Every row comes from one small tree of marks. The marks that hang from a mark follow it in brackets, in alphabetical order. Every link used is in the known rows. Which tree was each row made from?
Known rows
fisa{befe{sene}}: [ 15.7   7.4  15.2  -0.3 -15.0  -7.5  -1.1   0.5   5.5 -16.5   2.2  -4.9
  -0.1   6.3  -3.6  -7.4   5.3 -13.5  -8.1  -9.0   0.6 -14.2 -16.7  19.1]
vedabi{leto{fisa sene{nifotup}}}: [-12.8 -29.0  -9.5   3.8  27.5  -4.8  11.7  -8.5   7.8  -6.7  27.7   4.1
  19.9  -9.2   6.3 -25.5 -17.8   4.4  -1.1  15.4  -3.3  21.1  10.1 -25.6]
fisa{befe{tedazo}}: [  6.4   3.3   7.3   1.4 -24.1  -7.9  -1.7  -8.0  -9.6 -16.6  -9.5 -10.5
 -14.9  10.0   2.8   4.7  24.2  -2.8   3.0 -19.5  -1.2 -12.4  -4.9  18.8]
koni{vedabi{leto}}: [  2.7   0.8  26.9  30.1  21.5  14.3  10.6   5.6 -27.2  -8.8 -20.0 -11.2
 -33.1   5.9   4.2  15.9  -6.2   6.5  10.1  -4.1  12.1   9.3 -14.7  12.8]
koni{vedabi{leto{fisa{befe} sene{nifotup{tedazo}}}}}: [  6.5   7.6  15.7 -15.5   6.3 -14.4  17.7 -23.0  -9.9   2.3  -6.5   6.3
  -2.8  -9.9  31.7 -16.2 -39.5  14.6   7.5 -21.3   2.9  -8.5  14.0   3.8]
leto{vedabi}: [-10.1 -23.3   6.4  -5.9  -4.7  10.3  15.7   8.6 -18.4   7.6   9.2 -13.9
   4.8  -6.3   4.7  -8.8 -23.2 -18.3   8.3   0.2  22.1  19.8  -1.7  -4.9]
dogad{befe}: [-10.7  12.9  17.4   9.4  11.7  11.3  -4.7 -16.5   8.6   3.2  -9.7 -10.6
  -3.0  27.2   6.2  -3.3 -15.1 -36.2  -7.1  -8.9  -3.3   6.8 -32.4  38.2]
koni{vedabi{leto{fisa{befe} sene{nifotup}}}}: [  2.3 -12.5  14.2 -10.3  13.5 -15.1  16.8 -14.2  -1.8  -3.0   8.8   0.4
   2.2   5.4  19.5 -17.0 -25.5  15.3   9.7  -1.6   5.2  -3.3  19.0  -0.8]
sene{nifotup{tedazo}}: [-15.2  30.0  10.7   3.8  -4.6  -6.9  -7.8 -14.4   2.0  -3.4   0.7  12.5
   8.3 -17.0  22.8   4.8 -15.7 -18.3  -1.8 -11.4   9.3   9.6 -25.5  19.6]
leto{fisa{befe{sene tedazo{nifotup}}} vedabi}: [ 12.5 -38.9 -13.3 -48.4 -16.6   5.2   7.5  11.8   5.5  -3.2   1.9  -0.6
  19.5   7.3 -12.5 -17.8   0.5   9.8   9.4  12.1   1.7  -7.8  48.4 -25.0]
tedazo{nifotup}: [ -7.4 -19.3   7.4  -1.4  19.8  21.8  -8.4  -0.9  14.0 -11.6  -1.0 -25.9
   1.8  27.0   1.1  13.2   5.6 -41.3  21.1   6.0   5.3  24.5 -22.7   5.9]
befe{fisa}: [  4.8   7.6  -3.9  -4.4  -1.2  11.1  15.1  11.7   0.6  -6.4  -9.6  -5.1
  -5.8  -8.2 -15.1  12.4   2.9   1.1   7.1 -11.5   9.7   5.0 -12.7  19.3]
sulin{timol{befe}}: [-20.1   9.2  -1.1  39.9   3.8   0.6 -27.1   5.8   0.5   7.4  26.0  -8.0
 -22.5   7.6  19.2  12.2   1.1 -27.0   6.9   3.6   6.7   9.0 -58.5   2.7]
dogad{befe{sene}}: [  3.5  18.7  16.8  13.2   9.1   9.8 -11.3  -3.5  17.1   3.9 -10.5   5.9
   7.1  22.5 -12.7  -2.1  -8.5 -24.1 -26.7   3.7  -7.9   6.9 -24.8  25.1]
fisa{befe{tedazo{nifotup}}}: [  7.3 -12.2   6.6  -6.1  -8.9   3.0 -11.5  -9.4   9.7 -23.3 -12.8 -18.7
  -8.2  31.3   1.4   9.7  35.0 -16.5  11.8 -10.9  -7.2 -10.8  -1.4  10.6]
timol{befe{sene} sulin}: [ -5.8  46.1  -8.1  37.0   5.8  -0.7 -33.2  11.6  -1.6  19.1  -1.5 -14.2
 -18.1 -14.5  -4.2  34.8  33.7 -20.7  -4.6  18.3  -7.1 -16.6 -41.2   4.8]
koni{vedabi{leto{fisa sene}}}: [  2.6 -16.4  10.9  -2.6  22.7   5.3  24.4  -0.4 -23.7   8.3  -5.2 -11.5
 -10.9  -3.1   6.0  -3.2 -38.6  11.3  15.4  -3.2  10.9  28.8  11.7 -12.8]
sulin{timol{befe{sene tedazo{nifotup}}}}: [ -4.3   1.2  -8.4  41.5   3.1   7.6 -49.1  20.0  17.5   2.9  11.4   9.3
 -10.4  22.6 -11.1  29.1  39.9  -9.1 -12.3  24.6 -10.4  11.7 -29.1 -27.3]
timol{befe{fisa sene{nifotup} tedazo}}: [  1.5  44.0 -18.2  19.5 -21.1  -4.4 -26.8  22.6  21.6   4.6  -3.2  37.9
  14.3 -13.2 -32.1  33.3  54.9  28.1 -26.7  25.9 -17.0 -33.7   9.3  -8.6]
leto{sene}: [ -5.1 -10.7   5.8   1.6   1.3  -3.5   8.1  -6.5  -2.4  11.1  13.2 -15.8
  14.0   0.0   4.3  -4.2 -25.0 -28.8  -0.8  -9.0  11.5  43.3 -15.0 -11.3]

Which tree is each row?
[  1.1 -23.6  -5.5 -46.3 -19.0 -14.4  15.3   5.4  10.3   0.9  29.0  11.2
  33.2  -8.8   4.3 -37.1 -24.6   6.4   4.7  15.6  11.3 -16.4  32.4  -6.0] => leto{fisa{befe{sene{nifotup}}} vedabi}
[-15.7  41.9 -15.2  39.3  -3.5  -2.3 -34.1   3.3 -17.4  20.7 -13.1 -19.9
 -33.7 -11.1   0.3  47.7  53.5 -10.4   5.3   7.0  -9.0 -16.0 -27.9   4.9] => timol{befe{tedazo} sulin}
[-16.4 -18.0 -13.0 -50.6 -10.8 -13.9  21.6 -11.7  -1.7  30.5  26.8  12.7
  45.2 -32.8  25.4 -34.4 -68.2  -6.6   4.9  -3.4  17.9  32.0  33.1 -32.1] => leto{fisa sene{nifotup{tedazo}} vedabi}
[ -1.8   6.2  12.6  -6.5  17.4  -5.1  16.8 -11.7 -15.2  10.8  -7.0  11.2
  -0.1 -16.9  21.8  -4.3 -44.8  15.5   6.2  -8.8   8.1  19.0  12.5  -9.1] => koni{vedabi{leto{fisa sene{nifotup{tedazo}}}}}
[ 12.8 -18.0  -3.3   3.4  11.8   6.3  13.2   1.4  -4.2 -27.7   2.8  -3.0
  -9.3  -5.6  -5.3 -23.8   1.7  12.1   2.3   1.3  -8.7 -20.0  -1.2   0.8] => vedabi{leto{fisa{befe{sene}}}}
[ 14.0   2.6  12.9   1.9   2.0  -8.8   2.1   7.0  -7.2 -15.6 -12.0  22.6
 -10.7   3.4  -8.2   3.8  14.5  46.6  -3.6  12.5  -3.0 -18.9  30.5  -0.2] => koni{vedabi{leto{fisa{befe{sene{nifotup} tedazo}}}}}
[-14.7  12.7  -8.4  17.6  -2.0  18.0 -30.0   2.0   6.1   2.9  -9.4 -11.9
  -8.2  19.2  -2.3  35.1  41.1 -24.5  11.7  13.0 -12.3 -10.0 -15.0  -7.2] => timol{befe{tedazo{nifotup}}}
[ 22.4  15.0  -9.8   5.9 -16.2   5.7  -1.7  31.1   2.4  -4.2 -24.6  25.0
   0.7 -13.8 -50.6  29.3  38.1  38.3 -25.9   4.3  -4.3   6.4  20.7  -8.9] => befe{fisa sene tedazo}
[  0.1 -43.4 -10.3 -56.6 -17.3 -13.3  34.0 -10.9  -5.3  18.6  27.9 -18.2
  29.5  -8.5  19.8 -46.5 -55.6 -13.8  16.2 -12.1  16.1   9.8  32.5 -21.8] => leto{fisa{befe} sene vedabi}
[ -9.9 -43.2 -14.8 -46.4  -4.9  -1.2  32.0   2.4 -12.0  28.1  27.9 -14.5
  32.8 -16.8   7.6 -31.0 -62.2 -11.7  15.1   2.6  22.0  43.7  31.4 -36.9] => leto{fisa sene vedabi}
[ 15.9 -16.2  -8.5   7.0   2.8   4.2   6.6   5.4 -10.2 -28.5  -6.6   6.3
 -12.9  -6.5 -14.9 -13.1  21.9  30.8  -5.4   2.6 -15.2 -21.0  16.0  -8.7] => vedabi{leto{fisa{befe{sene tedazo}}}}
[  9.4  31.4   0.5   8.2  -2.0  -4.0 -18.8   6.6  36.7   1.1 -19.6  42.0
  20.8  15.3 -35.5  12.9  35.5  25.1 -44.7  14.5 -20.5 -13.7  15.6  16.8] => dogad{befe{fisa sene{nifotup} tedazo}}
[-10.7 -38.8  -9.1 -56.6 -16.2 -27.5  23.6 -15.3  14.7  16.0  44.1  -0.4
  47.8  -6.4  24.3 -50.3 -46.0  -6.9   8.6   4.0  13.9   3.9  40.0 -21.5] => leto{fisa{befe} sene{nifotup} vedabi}
[ 14.0 -13.8   9.7  -7.9   2.4  -5.9  19.5  -5.3 -22.7  -0.5 -13.6  -6.6
 -16.3   3.6   5.3  -3.6 -12.6  27.7   9.1 -14.2   0.5   2.3  30.1 -11.6] => koni{vedabi{leto{fisa{befe{tedazo}} sene}}}
[  5.3 -20.6  -9.2   4.1   5.4   7.0  12.9  -5.4 -16.9 -28.1  -5.5  -8.3
 -20.9  -3.1  -0.3 -13.7  15.6  21.3  11.7  -8.2 -11.2 -20.1   9.2   2.4] => vedabi{leto{fisa{befe{tedazo}}}}
[ 11.1  48.4   8.4  -1.6   2.5   1.4 -11.2  -5.1  36.2   5.3 -21.7  39.6
  21.0  -0.8 -11.4   0.8  -3.6   2.4 -38.7  -7.3 -14.8 -20.3  -8.4  34.5] => dogad{befe{fisa sene{nifotup{tedazo}}}}
[  4.6  20.0  -0.8   3.2  -1.5  11.3  -2.2  -1.3  11.4   3.2 -32.5   9.7
  -5.4  16.5 -21.8  15.1  19.9   8.9 -17.9 -14.3 -13.0  -8.3   1.3  29.7] => dogad{befe{fisa tedazo}}
[  1.7 -22.3  -2.8   0.1  14.0   7.7  19.0  -9.7 -10.9 -28.4   4.3 -16.1
 -17.4  -3.0  11.4 -24.1  -4.2   2.9  18.3 -10.0  -5.1 -21.2  -7.6  11.4] => vedabi{leto{fisa{befe}}}
[ -3.8  49.2 -26.0  27.0  -4.8   0.9 -25.3  12.2  -7.5  19.5 -24.0 -11.0
 -31.7 -18.9 -14.9  51.9  64.6  11.2   3.4   0.7 -12.6 -30.9 -14.6   7.6] => timol{befe{fisa tedazo} sulin}
[-16.6  11.4  -7.4  45.2  -6.4  -0.9 -34.0   9.2  -7.9   6.5  15.6   0.7
 -25.3   6.7   6.3  23.8  25.1  -7.8  -1.4   4.3  -0.4  10.2 -39.3  -8.9] => sulin{timol{befe{tedazo}}}
